What can hang from each mark:
q_315: q_401 q_620
q_123: q_55 q_943
q_401: q_315 q_336
q_612: q_43
q_454: q_596
q_620: q_43 q_315
q_336: q_110 q_176 q_401
q_720: q_43 q_55
q_110: q_336
q_43: q_176 q_612 q_620
q_596: q_454
q_55: q_612 q_720
q_176: q_336 q_596

Every row comes from one small tree of marks. Brackets hold a mark, then the marks that hang from it, in the order of their numbers. Every link used is in the known rows. Which tree was each row made from?
In the rows, zero is written as 128.
Known rows:
(q_123 q_55): [122 119 142 100 168  95 152  73 155 159 162 137 128 134  90 136  87 138
 142 157 121 101 122 131 123 149 139 157 171]
(q_401 (q_315 q_620) q_336): [123 111 131 125 168  91 105 119 183 141 133 168 136 125 113  73 109  87
 105 120 104 142 123 119 193 129 111 147 128]
(q_612 (q_43 q_176)): [104 105 126 153 135 153 127 119 115 140 127 126 123 122 158 136 177 140
 159 141 125 111 102 174 175 139 144  80 163]
(q_336 q_110 (q_176 (q_596 q_454)) (q_401 (q_315 q_620))): [ 95 155 125  86 102 100 124 153 104  99  99 122 157 115  93  65 139 147
 151 134 116 158 127 172 122  73 137 130 132]
(q_620 (q_43 q_176 q_612) (q_315 q_401)): [168 110 109 138  79 154 100 109 149  99 144 133 111 140 217 197 118 134
 144  99 153 151 152  55 125 133 122 134  99]
(q_110 (q_336 q_401)): [121 145 136  90 135 169 136  82 140 157 107 105 145 128  78 192 137 162
 169 147 117 119 106 110 153 126  82 158 143]
(q_612 (q_43 (q_176 q_596))): [111 127 121 153 137 135 138 143 116 126 121 136 104 106 144 150 176 123
 160 119 130 113  84 210 165 113 149 110 148]
(q_401 q_315 (q_336 q_176)): [ 89 126 145  99 143  94 101  92 142 115 134 162 150 126 126  92 124  95
 131 154  86 125 135 125 166 101 130 160 121]
(q_720 (q_55 (q_612 (q_43 (q_176 (q_596 q_454)))))): [ 92 113 149 184 138 143 156 185 136 119 128  99  57  83 164 147 181 101
 162  94 137 112 102 227 123 170 142  81 150]
(q_315 (q_401 q_336) (q_620 q_43)): [173 124 117 124 145 123  98 129 184 112 129 149 119 144 162 106 117  98
  97 103 143 122 105  93 202 154 114 163 119]
(q_123 (q_55 (q_612 q_43) q_720)): [149  58 167 150 119 125 160 158 165 109 119 117 110 137 114 137  89 161
 115 157 149  96 176 168  70 181 139  99 141]
(q_620 (q_43 (q_176 q_596))): [130 154 113 140 150 162 118 132 116 126 122 137 103 122 147 170 147 121
 118 114 130 108  87 144 155 130 110 168 153]
(q_454 q_596): [ 87 120 132 127 168  83 145  91 128 149 142 129 102 144  83 181 122 124
 123 153 123  92  92 162 120  95 118 175 145]
(q_612 (q_43 q_620)): [115 113 121 159 142 120 129 136 137 160 132 118 126 132 119 117 154  99
 122 153 140 107 108 158 109 123 164  78 161]
(q_720 (q_43 q_612)): [ 84  89 121 160 116 101 112  74 141 149 139 138 107 143 113 176 144 104
 148 123 124  81 127 129  71 147 164 133 156]
(q_315 q_401 (q_620 q_43)): [184  97 107 118 128 123  98 132 167 133 123 143 120 153 152 148 117 132
 107 109 161 122 113 121 151 134 129 137 126]
(q_123 (q_55 (q_612 (q_43 (q_176 q_336 q_596)))) q_943): [142 209 141 116 130 140 203 169 103 130 157 122 123 116 141 105  89 130
 152 100 148 143 123 208 151 157 134  96 113]
(q_620 (q_43 q_176) (q_315 q_401)): [172 111 113 121 109 183  87 124 141 108 140 128 127 148 206 181 110 153
 123 122 135 152 133  79 162 135 132 138  96]
(q_620 (q_43 q_176 q_612) (q_315 (q_401 (q_336 q_110)))): [124 156 108 134  98 170 111  99 136  72 164 121 132 127 208 112 130 139
 128 109 114 166 138  32 155 143 100 171 113]
(q_720 (q_43 q_612 q_620) q_55): [120  97 113 165 144  68 122 115 127 170 196 133  85 134 105 149 147  81
 122 117 139  89 121 112  33 154 167 137 143]
(q_123 (q_55 (q_612 (q_43 q_176))) q_943): [122 172 143 132 112 117 185 145  90 108 165 127 123 142 152 123  93 161
 154 129 160 135 143 189 132 175 135  93 159]
(q_620 (q_43 q_176 q_612) q_315): [130 126 115 152 112 192  97 107 133 120 145 131 114 143 196 183 125 120
 126 116 129 123 157  35 114 138 109 129 131]
(q_401 q_315 (q_336 q_110 q_176)): [ 57 149 137  90 142 109 112  84 113 111 151 140 172 123 116  53 139 134
 126 174  64 136 126 125 145  97 125 171 141]
(q_43 q_612): [ 98 106 133 140 130  79 142  59 138 152 125 139 105 120 103 181 144 115
 158 129 131 101 132 112  96 124 123 133 162]
(q_123 (q_55 q_612 q_720) q_943): [158 131 180 116 134  72 184 123  91 109 121 128 115 158  82 163  52 174
  98 160 165 123 196 135  79 179 106 151 136]
(q_110 (q_336 (q_176 q_596) (q_401 (q_315 q_620)))): [156 161 123  57 113 126 115 164 146 122  97 152 156 117  90 129 123 131
 152 112 130 140 118 166 159  55  95 171 100]
(q_43 (q_176 (q_336 q_110)) q_612 (q_620 (q_315 q_401))): [151 151 109 115 100 133 150 118  98 137 136  95 157  90 152 106 150 156
 137 106 135 195 125  43 129  95 125  83  87]
(q_315 q_401 (q_620 (q_43 (q_176 q_596) q_612))): [189 132  95 138  98  92 129 157 141  91 111 155  87 108 174 163 149 116
 136  55 190 137 102 136 157 111 111 150 129]
(q_620 q_43): [116 121 120 134 153 169 100  90 145 155 134 126 122 157 134 166 122 118
 107 153 116  88 118 107 113 151 122 152 161]
(q_123 (q_55 (q_720 (q_43 q_176 q_612 q_620))) q_943): [162 159 135 152 119  73 172 132  40 103 154 139 112 153 113 128  93 129
  99 133 200 134 184 109  94 180 137 114 157]
(q_176 q_336 q_596): [124 141 135 112 176 128 146 102 141 186 108 126 126 109  81 147 134 104
 138 118 100 110  88 145 144 110 133 141 113]

Which tree is each row?
[138 127 153 140 122  81 158  88  89 116 165 144 106 177 100 159  61 124
 117 142 170 106 204 129  56 193 153 149 148]
(q_123 (q_55 (q_720 (q_43 q_612))) q_943)
[172 116 100 115 112 135  89 140 171 133 139 155 152 172 123 123  84 136
 111 130 124 137 135 100 127 132 104 146 117]
(q_336 (q_401 (q_315 (q_620 q_43))))
[133 108 125 152 136 157 102 147 146 157 146 115 136 143 148 122 123  99
 104 153 130 126 141 111  92 113 177  81 120]
(q_612 (q_43 (q_620 q_315)))
[103 162 147 102 157  78 122 108 112 107 112 149 117  99 103 119 159  88
 129 134 108  97  91 140 173  90 132 197 128]
(q_401 (q_336 (q_176 q_596)))
[167 128 117 112  95  93  98 124 159  74 129 158 115 125 182 104 145  87
 127  90 165 112 131  70 167 114 116 159 113]
(q_315 (q_401 (q_336 q_176)) (q_620 (q_43 q_612)))
[126  41 153 175 114 117 109 146 128 119  79 119 109 143  93 181 132 157
  87 149 132  85 159 145  62 173 139 133 126]
(q_55 q_612 (q_720 q_43))
[141  51 159 148 127 112 135 148 150 113 123 127 110 151  87 156  81 165
  91 150 136  86 166 150  52 199 146 145 142]
(q_123 (q_55 q_612 (q_720 q_43)))
[137 136 118 129 112 185 143 118 111 152 123 109 155 109 129 116 173 162
 185 130 109 132  95 127 199 141 129  57 101]
(q_612 (q_43 (q_176 (q_336 q_401))))
[154 143 170 101 162  86 172  86  76 129 142 135 122 170  82 154  56 158
 107 175 162 125 189 124 115 173 125 156 146]
(q_123 (q_55 q_720) q_943)
[179 152  93 124 103 137 122 149 190 151 131 158 137 146 116 122  84  86
 132  71 127 145 132  96 103 108  96 139  71]
(q_176 (q_336 (q_401 (q_315 (q_620 (q_43 q_612))))) q_596)
[121 125 111 164 136 136 133 147  99 142 127 119 128 105 144 114 182 120
 129 142 148 125  97 154 158 122 148  63 165]
(q_612 (q_43 q_176 q_620))
[ 65 163 135  91  96 112 131 115  91 100 105 112 151 120  94  97 136 146
 170 157 100 150 127 184  98  82 145 147 143]
(q_336 q_110 (q_176 (q_596 q_454)) (q_401 q_315))
[100 164 126  86 150  82 113 150 120  99 136 160 155 112 104  27 137 115
 106 125  92 145 105 158 165  63 123 188 129]
(q_401 (q_315 q_620) (q_336 q_110 (q_176 q_596)))
[136 120 124 145 122  94 124 102 141 152 137 127 118 124 118 163 122  93
 112 132 144 132 155  48  64 101 137 117 124]
(q_43 q_612 (q_620 q_315))
[ 97 120 130 142 140 192 161 158 106 162 181  79 130  95 143  82 184 184
 149 124  87 125  97 152 120 164 123  71 114]
(q_720 (q_55 (q_612 (q_43 (q_176 (q_336 q_110))))))
[ 99 175 132 166 148 126 177 131 107 153  77 101  92  58 119 120 180  58
 153  76 156 141 104 120 160 123 117  58 154]
(q_43 (q_176 q_336 (q_596 q_454)) q_612 q_620)
[134  57 153 184 102 146 141 173 109  93  74 110 106 113 143 164 173 176
 120 143 152 115 150 166 128 157 114  68 133]
(q_55 (q_612 (q_43 q_176)) q_720)
[122 150  95 117 156 225 105 148 131 163 150 125 175 136 157  43 127 155
  96 119  88 158 114  96 182 130  94  91 132]
(q_401 (q_315 (q_620 (q_43 (q_176 (q_336 q_110))))))
[102 159 118  65  91  77 127 117  85 102 134 140 171 130  76 110 125 170
 154 161  92 147 113 171  83  56 137 191 110]
(q_336 q_110 (q_176 q_596) (q_401 q_315))
[152 128 105 127 160 207  97 153 157 168 131 142 154 130 166  82 116 119
 102 102 111 148 119  95 204 138  95  80 117]
(q_401 (q_315 (q_620 (q_43 (q_176 q_336)))))
[ 68 168 131  90 146  89 120 113 112 100 140 148 152 114 106  58 134 115
 124 145  71 138 109 164 133  75 128 203 131]
(q_401 q_315 (q_336 q_110 (q_176 q_596)))
[136 100 105 149 121 124  96 122 188 136 144 166 119 157 156 130  96  85
 110 104 136 123 159 103  85 127 108 125 149]
(q_401 (q_315 (q_620 (q_43 q_612))))
[ 76 182 135 110 145 165 165  97 106 160  97  75 145 108  66 102 152 140
 166 132  90 140  91 140 140 132 124 122 129]
(q_176 (q_336 q_110 q_401) (q_596 q_454))
[133 127 124 167 124 163 155 186 121 155 100  95 135  86 140  96 179 130
 123 115 137 133 101 140 149 136 126  29 122]
(q_55 (q_612 (q_43 (q_176 q_336) q_620)))
[ 87 165 145  82 114 165 124 127 143 115  78 113 137 109 110 150 121 100
 187 129 116 143 132 184 142  92 108 143 134]
(q_110 (q_336 (q_176 (q_596 q_454)) (q_401 q_315)))
[149 118 150  81 113  97  92 103 143  92 133 138 140 123 164 128 124 114
 134 140 116 144 138  75 178  97 150 170  65]
(q_620 (q_315 (q_401 (q_336 q_176))))
[148 133 117 147 145 218 120 162 122 171 140  99 153 112 172  94 150 109
 118 130 120 151 125  82 171 117 155  31  91]
(q_612 (q_43 (q_176 q_336) (q_620 q_315)))
[202  48 133 171  74 112 102 210 106  79  77 111 117 124 153 172 128 172
  68 122 177 163 167  98  95 146 152 100  65]
(q_55 q_612 (q_720 (q_43 q_176 (q_620 (q_315 q_401)))))
[ 72 166 130 107 132 158 153 105 139 160 108  94 157 115  79  87 111 130
 164 131  74 172 112 163 123 122 131 115 118]
(q_176 (q_336 q_110 (q_401 q_315)) (q_596 q_454))
[161  50 146 180 110 135  95 196 127 118  91 109 121 146 109 164 109 141
  40 152 145 121 185  80  36 153 150 117  92]
(q_55 q_612 (q_720 (q_43 (q_620 q_315))))
[147 170  94  80  94 132  96 169 107  95 140 147 169 153 113  77 111 161
 110 134 112 142 119 138  94  67 116 185 114]
(q_336 q_110 (q_176 q_596) (q_401 (q_315 (q_620 q_43))))
